Each row was made from one walk, in order. Every step used is in the known rows, and no mark comes twice. Write each row's walk.
In the rows, 128 means zero.
Known rows:
pofa > goke > gomus > paroze > dunub > lazu: [207 125 192 178  69 137 224  76  68  74 146 136 132 173 101 144 118 101
 178 133  54 109  99 104 120 180  75  90 160 158]
dunub > paroze > pofa > goke: [135 163 161 133 152  84 173 102 127 107 135 137 109 134  68 157  93 134
 177 137 111 132 114 132 117 146  97  75 199 120]
lazu > beti > paroze: [121 141 158 147 113 134 139 140  96  99 118 146 103  76  83 122 145 138
 118 136 123  92  93 130 153 152 159 151  93 135]
lenob > paroze > pofa: [131 158 164 103 113 100 104 127 175 117 102 152  98 130  56 147 105  87
 171 130 150 141 124 132 130 101 143 110 141 108]
lenob > paroze > beti > lazu: [166  88 158 122 100 156 143 147 141 105  96 112  96 140  97 100 137  77
 169 123 126 123 128 138 124 165 158 125 102  85]
dunub > lazu > beti > paroze: [133 120 187 155 119 135 171 118 101  79 111 121 134 127  71 151 150 137
 150 140  96  88  82 145 171 181 138 159 110 132]
gomus > paroze: [137 146 147 140 107 135 132 131 102 121 132 148 106 130 108 132 120 107
 140 128 105 113 101 110 122 143 160 141 124 152]
gomus > paroze > beti > lazu: [171  98 130 148 115 169 169 147 101 124 122 103  90 153 113  97 126  80
 151 126 100 104 122 129 110 172 174 121 109  98]
guvid > goke > pofa: [129 160 107 115 119 134 132  86 109 121 122 101 105 101  79 104 147 107
 124  72 115  85 111 130 131 146  88  77 168 139]
pofa > paroze: [149 142 171 148 113  85 144 113  91 107 134 134 134 152 102 149 127 128
 150 136 104 147 115 111 130 142 138 134 142 146]
pofa > goke > guvid > paroze: [184 136 148 151 113 118 134  78  44  72 104 150 133  78 101  87 133 143
  97 100  79 144  93 119 113 144 102 109 158 144]
guvid > goke > gomus > paroze: [161 154 146 164  94 165 180  75  65  92 168 152 109 138 145 124 128  87
 131  92  86  95  94 113 112 124 107 130 149 179]
beti > paroze > dunub: [161 133 151 162  77  89 130 157 117 112 122 125 151 119  81 101 162 173
 150 161  86 108  94 101 114 143 164 108  97 163]
beti > lazu: [142 119 126 148 136 138 134 145 110 122 131 102 132 156 129 108 150 110
 125 142 102  98 125 134 134 184 128 133 105  97]
lenob > paroze > pofa > goke > guvid: [172 151 148 116 109 126 105  95 130  86  76 155  84  96  71  94  92  84
 155 114 134 161 121 152 148 116  98  74 188  92]
gomus > paroze > dunub: [177 145 156 149  77 111 147 154 129 119 124 134 108 142  89 118 125 126
 157 143  94 103 106  94  99 146 165 106 112 161]
guvid > paroze > gomus: [136 124 175 156 129 112 172  91  94  95 161 169 161 112 125 143 157 133
 147  96 100 126 127 102  93  73 126 152 110 161]
guvid > paroze > pofa: [143 166 157 128 133  66 137 100 127 120 122 142 129 131  52 153 127 127
 134 123 117 132 115 115  88  89 144 105 135 134]
goke > lenob: [104 119 123 120 108 113 120 117 116 158 128 160 159 150 177 126 115 108
 121 108 114 134 116 136 140 133 106 134 143 163]
guvid > goke > lenob: [124 124 113 130 113 120 141  91 109 126 135 128 161 148 174 108 143 110
 132  96  92 113 102 128 120 133  82 127 176 173]
guvid > paroze > beti: [164 108 153 131 112 112 173 108 116 113 115 128 127 105  91 124 136 138
 136 104 122 148 116 118  84  97 155 120 114 136]
beti > paroze > gomus: [111 116 148 160 124 137 149 116  92 101 171 159 158 106 136 114 162 138
 163 126 100 117 120 116 138  91 141 155 108 147]
lazu > beti > paroze > dunub: [156 136 171 161  87 110 156 160 123 101 103 135 109  86  63 111 152 160
 136 154 114  83  98 118 130 152 165 115  82 147]
guvid > goke > pofa > paroze: [148 177 152 135 100  86 151  70  71  97 133 108 109 125  53 125 148 107
 147  74  90 104 102 113 132 156  97  82 182 159]

Which walk is each row?
[160 166 159 130 136  74 151  80  85  90 126 137 123 105  35 139 135 128
 143 129 101 138 111 103  87 110 104  79 172 119]
guvid > paroze > pofa > goke
[174 117 163 162 127 141 169  59  49  67 137 172 146  74 140  89 136 126
 126  83  84 145 121 121 111  90  84 117 160 140]
pofa > goke > guvid > paroze > gomus
[144  89 151  96  71 137 143 100 108 108  97 157 113 111 129 108 108  76
 179 101 124 163 120 128 128 136  92 103 175 130]
pofa > goke > lenob > paroze > beti
[132 171 164 127  95  84 127  95  80 130 129 138 108 123  55 141 122 105
 136  89 112 123 119 117 155 157 115  89 148 147]
goke > pofa > paroze
[171 129 183 125  65  97 120 152 172 102  98 146 114 127  75 130 135 125
 172 141 120 125 114 104 111 138 153 110 105 146]
lenob > paroze > dunub
[140 169 140 129 126 113 131 126 133 136 126 141  88 147  74 143  96  89
 158 136 123 120 117 123 114 107 156 103 147 122]
gomus > paroze > pofa
[180 100 160 159 117 118 185 128  95 108 127  87 115 170 110 113 135 101
 165 134 103 140 138 126 117 168 143 116 126  95]
pofa > paroze > beti > lazu
[148 143 178 147 138 115 184  92  90  70 106 112 111 120  23 150 129 119
 176 156 103 100  97 146 162 169  97  93 173  90]
dunub > lazu > beti > paroze > pofa > goke
[187 131 206 159  93 132 203 136 142  92  95 122  96 159  62 162 118 110
 171 140  99  78  96 122 130 186 143 122 115 143]
gomus > paroze > dunub > lazu > beti
[173 112 188 149 113 125 201 133 170 101  94 101 117 155  85 159 126 127
 162 140 120  91 121 143 135 167 111 113 118 121]
paroze > dunub > lazu > beti
[107 149 157 101  86  84  95 115 165 148 101 181 124 156 103 142  96  69
 164 113 140 148 116 140 144 104 118 112 149 142]
goke > lenob > paroze > pofa
[108 122 183 159 145 123 192 107 140 108 170 173 146 137 156 160 114 140
 178 103 108 118 128 130 126 104 120 147 137 161]
dunub > paroze > gomus
[175 109 226 125  56 112 183 108 130  73  74 155 126 144  80 152 123  85
 191 122  95 109  93 127 148 203  66 103 160 149]
pofa > goke > lenob > paroze > dunub > lazu > beti
[147 152 124 135 129 135 171  63  94 118 155 145 108 125 117 136  92  86
 138 121 138 148 150 141 128  92  52  69 185 105]
paroze > pofa > goke > gomus
[156 113 134 130 106 158 162 133 122 128 119 127  90 123 115 117 104  96
 157 116 130 136 122 124 106 117 170 117 132 128]
gomus > paroze > beti
[173 115 178 172  88  82 165 136 122  87 114 103 181 166  69 126 166 170
 180 166  57 101  83 113 134 177 149 119 114 155]
beti > paroze > dunub > lazu
[233 115 191 172  91  92 186  79  83  48  83 115 169 138  73 101 145 158
 143 119  41 134  84 118 105 177  91  83 162 148]
pofa > goke > guvid > paroze > dunub > lazu
[188 170 165 148  76  66 168  90  98 101 120  95 112 132  34 117 151 125
 161  93  81  95 106 100 108 160 106  48 170 173]
guvid > goke > pofa > paroze > dunub
[171 141 162 157 138 136 171  88  86  67  80 117 107 103  49 107 108 117
 148 132 102 117  94 177 184 162  91  84 185  88]
dunub > lazu > beti > paroze > pofa > goke > guvid
[135 167 152 155 110 141 180  80  62  90 143 166  81  77  72 131 105  97
 127 131 135 114 119 143 155 113  81  86 155 107]
lazu > beti > paroze > pofa > goke > gomus
[147 145 182 163 118 136 212  59  66  68 137 140 109 123  60 157 113  96
 159 132 105 107 107 155 174 149  65  93 166 105]
dunub > lazu > beti > paroze > pofa > goke > gomus
[137 124 185 164 127 107 181  92  96  94 172 153 147 151 143 153 131 114
 180 114 107 148 146 112 127  91 117 144 141 146]
pofa > paroze > gomus
